What can hang from each mark
C: D J R
A: G
L: H
Z: F L Y
B: J
G: D
J: B C
D: C U
U: D
Q: H
F: B T Z
V: L
H: L
T: F

Known rows, with every way that one mark hangs from another
T(F(B Z(L))): [  1  -4  15  19  16  -7 -11  -8  12  25  17  -5   4   8   4  -8   2  -7
  14   2 -17  -8   3  10  10   1   7   6  -9   9   8   3]
B(J(C)): [  7  -2   5   4   2  -3   0 -11   7  10   4   4  -1 -18   2  25  -7  33
  13   4  21 -10  -4  -2  12   1   8   0 -13   7   3  15]
B(J(C(D R))): [  4   9  10   5  -2  -2  -8  -4  -6   2  -1   4   3 -18  -4  22   8  34
  15   1  13  -8  -8  -2   6  10   6  -5 -17   9   8   3]
G(D(C(R) U)): [ 10   1   8   1   1 -12   3  10  -1   3  13  -1   5   4 -17   2   3  20
   6 -15  26   6   0  -8 -18   1   7  -3 -14   6   8 -16]
G(D(C U)): [ 10   0   9   0   3  -9   9   5  13   2  16   0   4   1 -13   4  -5  24
   0 -18  29  -6  -5  -9 -13   5   1   1 -12  13   4  -9]
D(C(J(B) R) U): [ 14   2   2   7   9  -4  -5   7  -1   4  19   6  -3   3 -23  15  10  -8
  -2 -10  27  -2  -1  -4 -18 -14  -3  -7   1   4  11 -17]
T(F(B(J) Z(L))): [  2  -4  14  18  14   1 -11 -11  11  26   7  -2   0   6   4   0   3  12
  26  12 -18  -5   5   9  14   3  10  -2 -34  10   9   4]
T(F(Z)): [ 13  -7  21  15  13 -12  -5  -9   5  17  24 -12   8   6  -1   0  -2  16
  10 -10  -1   4   4   3  10   4  17   2  11  15  11  -3]
D(C(J) U): [  4  -2   8   4  10   6  -3   4   9   4  18 -10  -3  -2 -20  14   4  15
  -1 -13  25 -22  -5  -1 -16  -7 -17  -6  -5  15   5  -9]
Q(H(L)): [ 10  -2  -3   8   8 -30  -7 -12  14 -17  13  -6  10 -12   9   4  -9  33
  -3 -11  13  -5  11   6   7  -3   9   7  -6  19  -4  13]
T(F(B(J) Z(L Y))): [  1  -2  17  17  20   8  -8 -10   9  27  13   4   2   4   3   0  -7   5
  32  10 -22  12   0  11  13   5  17   1 -53   8   9   3]
A(G(D)): [  0  -4   9   0   4 -36  18  -9   7  -6   6  -4  18 -11   0   3 -13  24
   3 -10   6 -10  10  -7   2 -11  24   5   2  29  12   0]
G(D): [ 12  -1  12   3  -1 -23  12  -8   8  -5  12 -10   9  -5   1  -1 -10  14
   0 -15  11   3   0  -9  -3  -1  18   2  -3  15   8   4]
Z(F L(H) Y): [ -8  -6  10  13   9  -5 -10  -7  12 -11   7  -2   8 -25   2 -10   6 -15
  14 -17 -17  -4  -2  17   1   7   8   7   0   4  -4   4]
H(L): [ 11  -2   4   4   9 -31  -2 -14   9  -6  12  -8  11 -12  -5   2   6  25
   1 -10  10   1   6   2  -3   2  13   8  -2  18   5  16]
C(D(U) J(B)): [ 13  10   6  20   3   0  -5  -1  10  -8  16   5   5  -7 -15  13   4   2
 -10 -13  12 -24 -14  -7  -9  -3  -4  -7   5  19   4  -7]
T(F(Z(L Y))): [ 12   0  24  13  23  -2  -7  -8   7  23  17  -4  10   1   0  -6  -6  -4
  22 -15 -11  10  -3  10   7   9   5   5 -18   9   2  -6]
T(F(B)): [  1 -15  12  10   2 -13  -6 -10   8  15  24  -6   1  10   2   4  -9   1
   5   0   6   5  10   2  12   2  17   5   9  13   8  16]
G(D(U)): [ 10   1   9  14  -3 -14  12   0   9  -3  14  -5   7  -4  -6  -1  -9  21
   0 -15  19  -9  -3 -13  -9   1  14   2  -7  14   3  -1]
B(J(C(D(U) R))): [  4  10   4  22  -7  10  -9   3  -4   5   1  12  -1 -15 -10  25   8  40
  16  -2  21 -19 -12  -3   0  12   2  -6 -22   8   1  -4]
T(F(B Z)): [  0 -10  15  18  11 -12  -3  -9   8  20  28 -10   1  12   1  -1  -4   7
   6   3 -13   3   6   4  12  -1  25   3  -3  14  16   5]
D(C(J(B)) U): [ 12   1   2   7  13   0  -5   3  12   0  21   9  -4   0 -19  15   0  -1
  -9 -11  28 -12  -7  -7 -16 -10 -12  -6   2  12   7 -11]
G(D(C(J(B) R) U)): [ 18   4   4   5   4 -11   7   9   1  -4  15   6   4   5 -18   9   6   0
  -1 -13  28   0  -3 -12 -25 -14  10  -7  -6  10  16 -23]
U(D(C(J(B) R))): [ 15   0   4 -12   8   1  -8   2   1  -7  16  -5   1   7 -17  17   5 -18
  -1 -18  17  10   2  -6 -16 -21 -11  -7  29   9  20 -10]
A(G(D(C(J R) U))): [ -4   1   5   1   8 -16  11   8  -3  -3   8  -5  13   2 -22   7   6  26
  10  -8  20 -20   7  -5 -18 -21   8  -4  -9  27  19 -29]
Z(F Y): [ -3  -6  15   4   6  -7  -2 -10   6   4  14  -5   5 -18  -2  -2 -16   5
  11 -11   1   4  -6   6   6   3  20   1   3   7  -3   6]
C(J(B) R): [ 15  -1   5   8   5 -19  -1  -5  -3  -4  12  -6   6  -2  -9  10   3 -18
   0  -6   9   8   5  -5 -10 -19  14  -5  10   5  14  -3]
V(L(H)): [  7 -10   8   4   7 -19  -8  -5  13 -16   9 -14   3 -16   1   8   7  -6
  -4 -11  -8   3  13   6  -1   4 -20  10  -1  12   7  12]
D(C(J)): [  4  -1  10  -9  13  -4  -2  -2   8  -2  20 -16   1  -2 -14  13   5   7
   1 -10  19 -12   0   1 -11  -7 -12  -6  -2  16  10  -4]
Z(F(B(J)) L(H)): [-18 -11   0  19   1  -3 -12 -10  15  -7  -2  -1  -2 -19   8  -8  11   1
  14  10 -23 -18   8  15   9   0  12   1 -15   5   5  17]
Z(F(B T) L Y): [-22  -7  10   8  17  -9  -7  -3  18  15   7   4  -4 -14   6 -15  -5 -21
   7 -17 -18  -8  -7   6  11  -7   8   4 -16   3  -6   3]
Z(F(B) L Y): [-18  -4   8   5  10  -5 -10 -10  13   9   8   0   2 -19   2 -10 -11 -16
  15   2 -15  -8  -6  10   6   1   8   4 -15   6  -6  11]

Rows
[-22 -13   4  12   2  -8  -5  -6  18  21   6  11 -13 -13  12  10  -3  24
   6   1   2 -21  -3   0  21  -5  24   1  -4   4   2  10]
Z(F(B(J(C)) T))
[  4   8  10  22   1   8  -6   1   6  -8  15 -11   5  -8 -15  11   5  15
  -3 -14   8 -35 -13  -4 -11   0 -10  -7   0  22   1  -7]
C(D(U) J)
[-20  -6  10  10  12   1  -9  -5  17  18  -1   7  -7 -14   7  -6  -5   0
  19  -5 -18  -4  -7   8  14  -7  10  -2 -40   2  -2   5]
Z(F(B(J) T) L Y)
[ 14  11   5  23   0  -4  -8   4  -4  -8  13   3   5  -2 -18  12  10  -6
  -5 -12  12 -13  -5  -8 -16  -8   2  -8   5  13  10 -13]
C(D(U) J(B) R)
[-13  -5   5  16  15 -10   0  -5  16  28  10   5 -12  -3   9  14   1  28
   3   3 -11 -13  -5  -4  18 -11  24   0 -39   8  15   2]
F(B(J(C)) T Z)
[ -1  -2   8  10  11 -10  -3  -6  10 -13   8  -5   8 -17  -1  -2   1 -17
  10 -16 -11   6   2  12  -4   3   0   8 -21   9   0   9]
Z(L(H) Y)
[  5  -1   8 -14   4   6  -8   4  -4  -4  16 -20   1   8 -19  15   8   0
   8 -18  16   1   5  -3 -18 -17 -15  -7  20  13  18  -8]
U(D(C(J R)))
[-20 -10   9  12   8 -15 -10  -5  18  11   4   0  -6 -11   6 -15   3 -14
   3 -15 -14 -25   0   5  11  -8  -1   6   7   4  -3   7]
Z(F(B T) L)
[-16  -7   3  27  17 -13  -5  -1  19   8   1  -4  -6   1   8  -7  19  -1
   6  -5 -40 -10   9   9   7  -9  11   1 -48  10  17   0]
F(B(J) T Z(L(H)))
[-21 -11  10   9  10 -17  -4  -3  15  15  16   2  -6  -6   4  -8 -12  -8
   1 -15 -12   3  -3   3  12  -8  27   3 -11   6   2   6]
Z(F(B T) Y)
[  6   2   2   0  10 -22  13   8  -1  -4  10  10  12   1 -21  10   3   9
   1  -9  23  -9   6 -10 -19 -23  16  -5  -3  22  21 -30]
A(G(D(C(J(B) R) U)))
[  3   7  11   9   1  -7  -6   0  -9 -11   9 -19   9  -4 -13   8  15   4
   4 -10   1 -15  -2  -2 -11  -6   0  -9   2  16  12  -8]
C(D J R)
[-19  -8   7  23  24 -17  -4   2  18   9  15  -1  -3  -2   4 -13  12 -24
  -1 -17 -42   4  -2  12   4  -8  17   8 -46   9  11  -2]
F(B T Z(L(H) Y))
[-26 -10   7  20  11  -4  -8  -2  18   1   0   7  -7 -12   9  -8   8  -9
  16 -10 -30  -5   2  15   9  -3  18   1 -38   4   4   6]
Z(F(B(J) T) L(H) Y)
[  0  -7  18  17  15   4  -3 -10   7  28  20  -2   0  11   0   7 -13  21
  23  14 -16  23   2   8  14   1  35  -3 -46  11  16   4]
T(F(B(J) Z(Y)))
[  0   3  16  14  24 -15  -3  -1  14  14   5  -7   1  -6   2 -10   7  -5
   2 -25 -16 -13  -2   0   5  -7  -6   3 -16   8   3 -10]
F(T Z(L))
[ 10  10   2  17   0  -7 -10   3   0   4  13  24   2 -15 -10  20   5   5
  -3 -10  23 -12 -14  -9   0   7   8   2   8   4   1  -6]
J(B C(D(U) R))
[ 13   8   7   8   3 -13  -6  -2  -5 -13  10  -5   8  -3 -10  10  11 -12
  -2 -10   4  -3  -4  -6  -9  -8   7  -8  10  14  16  -9]
C(D J(B) R)
[  5  -1   8 -14   7   9  -6   1   9  -5  19 -19   1   4 -15  16   2   6
   2 -20  17 -10  -3  -2 -14 -14 -22  -6  24  20  14  -1]
U(D(C(J)))
[ -4  -8  12  26  17   2  -9  -8  12  11  14   1   2   3   5  -1   7   0
  24   8 -35  14   7  17  10   6  24   3 -51  11  16   6]
T(F(B(J) Z(L(H) Y)))
[ -3  -1  14  14  20   9  -8 -10  11  34  10  12   0  -4   7  12  -7  12
  34  13 -11   1  -9  11  19   5  22   3 -47   6   6   2]
T(F(B(J(C)) Z(L Y)))
[  5   6   8   6   0   3  -4  -8   7  -1   3   6   1 -20   1  24   0  38
   8  -1  17 -19 -14  -2  11  14   3  -1 -15  14   2   7]
B(J(C(D)))
[ -7  -2   8  15  12  -3  -1  -9  10  18  15  -4  -3   1  -1   8 -14  19
  14  17 -24  15  -4   4   6  -6  31  -6 -64   9  15   7]
F(B(J) Z(Y))
[  4  11  10  20   0   7  -7   6  -6  -7  11 -15   6  -2 -21  10  14  13
   3 -13   6 -23  -7  -4 -15  -4  -5 -10  -3  16   7 -13]
C(D(U) J R)
[-23 -10   4  17   8  -7 -11  -8  14  -7  10   0   2 -17   4 -12   4 -24
   8   0 -27  -4   1  18   4   0  16   7 -11   5   2  11]
Z(F(B) L(H) Y)
[-13 -11  12  18  10 -19  -9  -3  16 -10   1  -3   0 -18   8 -16  18 -15
  -1 -34 -14 -21   7   9   7  -2   0   9  20   6  -2   1]
Z(F(T) L(H))
[ -9  -1  18   5  17  -8  -5  -4  13  10   3   2   2 -16   4 -11  -4 -12
  11 -32  -6  -7  -9   7   6  -1   2   4  -6   4 -11  -2]
Z(F(T) L Y)
[ -8   0   5  13  15 -12  -8  -9  14  13  10  -9   2  -6   3  -8   2  -8
   4   7 -25 -13  -2   5   2  -7   2   3 -26   8   7   6]
F(B Z(L))
[ 14   0   4 -14   8   4  -4  -1  14  -6  19  -1   0   3 -15  18  -2 -11
  -7 -22  20  -1  -2  -6 -12 -16 -17  -4  30  17  16  -3]
U(D(C(J(B))))
[-13  -8   7   8   2   3  -5 -11  10  12   8   2  -3 -11   2   4 -17  19
  19  14 -10   7  -5   5  10  -1  28  -4 -32   6   5  13]
Z(F(B(J)) Y)
[-24 -14   4  20   5  -9 -10  -2  20  -2  -3   3  -7 -12  12 -10  16  -2
   7  -9 -26 -18   8  13  12  -3   9   3 -17   6   5  10]
Z(F(B(J) T) L(H))
[  4   1   4   5   9   2  -5   9  -3   4  18 -12  -2   3 -25  12  11   9
   7 -10  23 -11   0  -1 -20 -11 -11  -9  -6   9  10 -15]
D(C(J R) U)
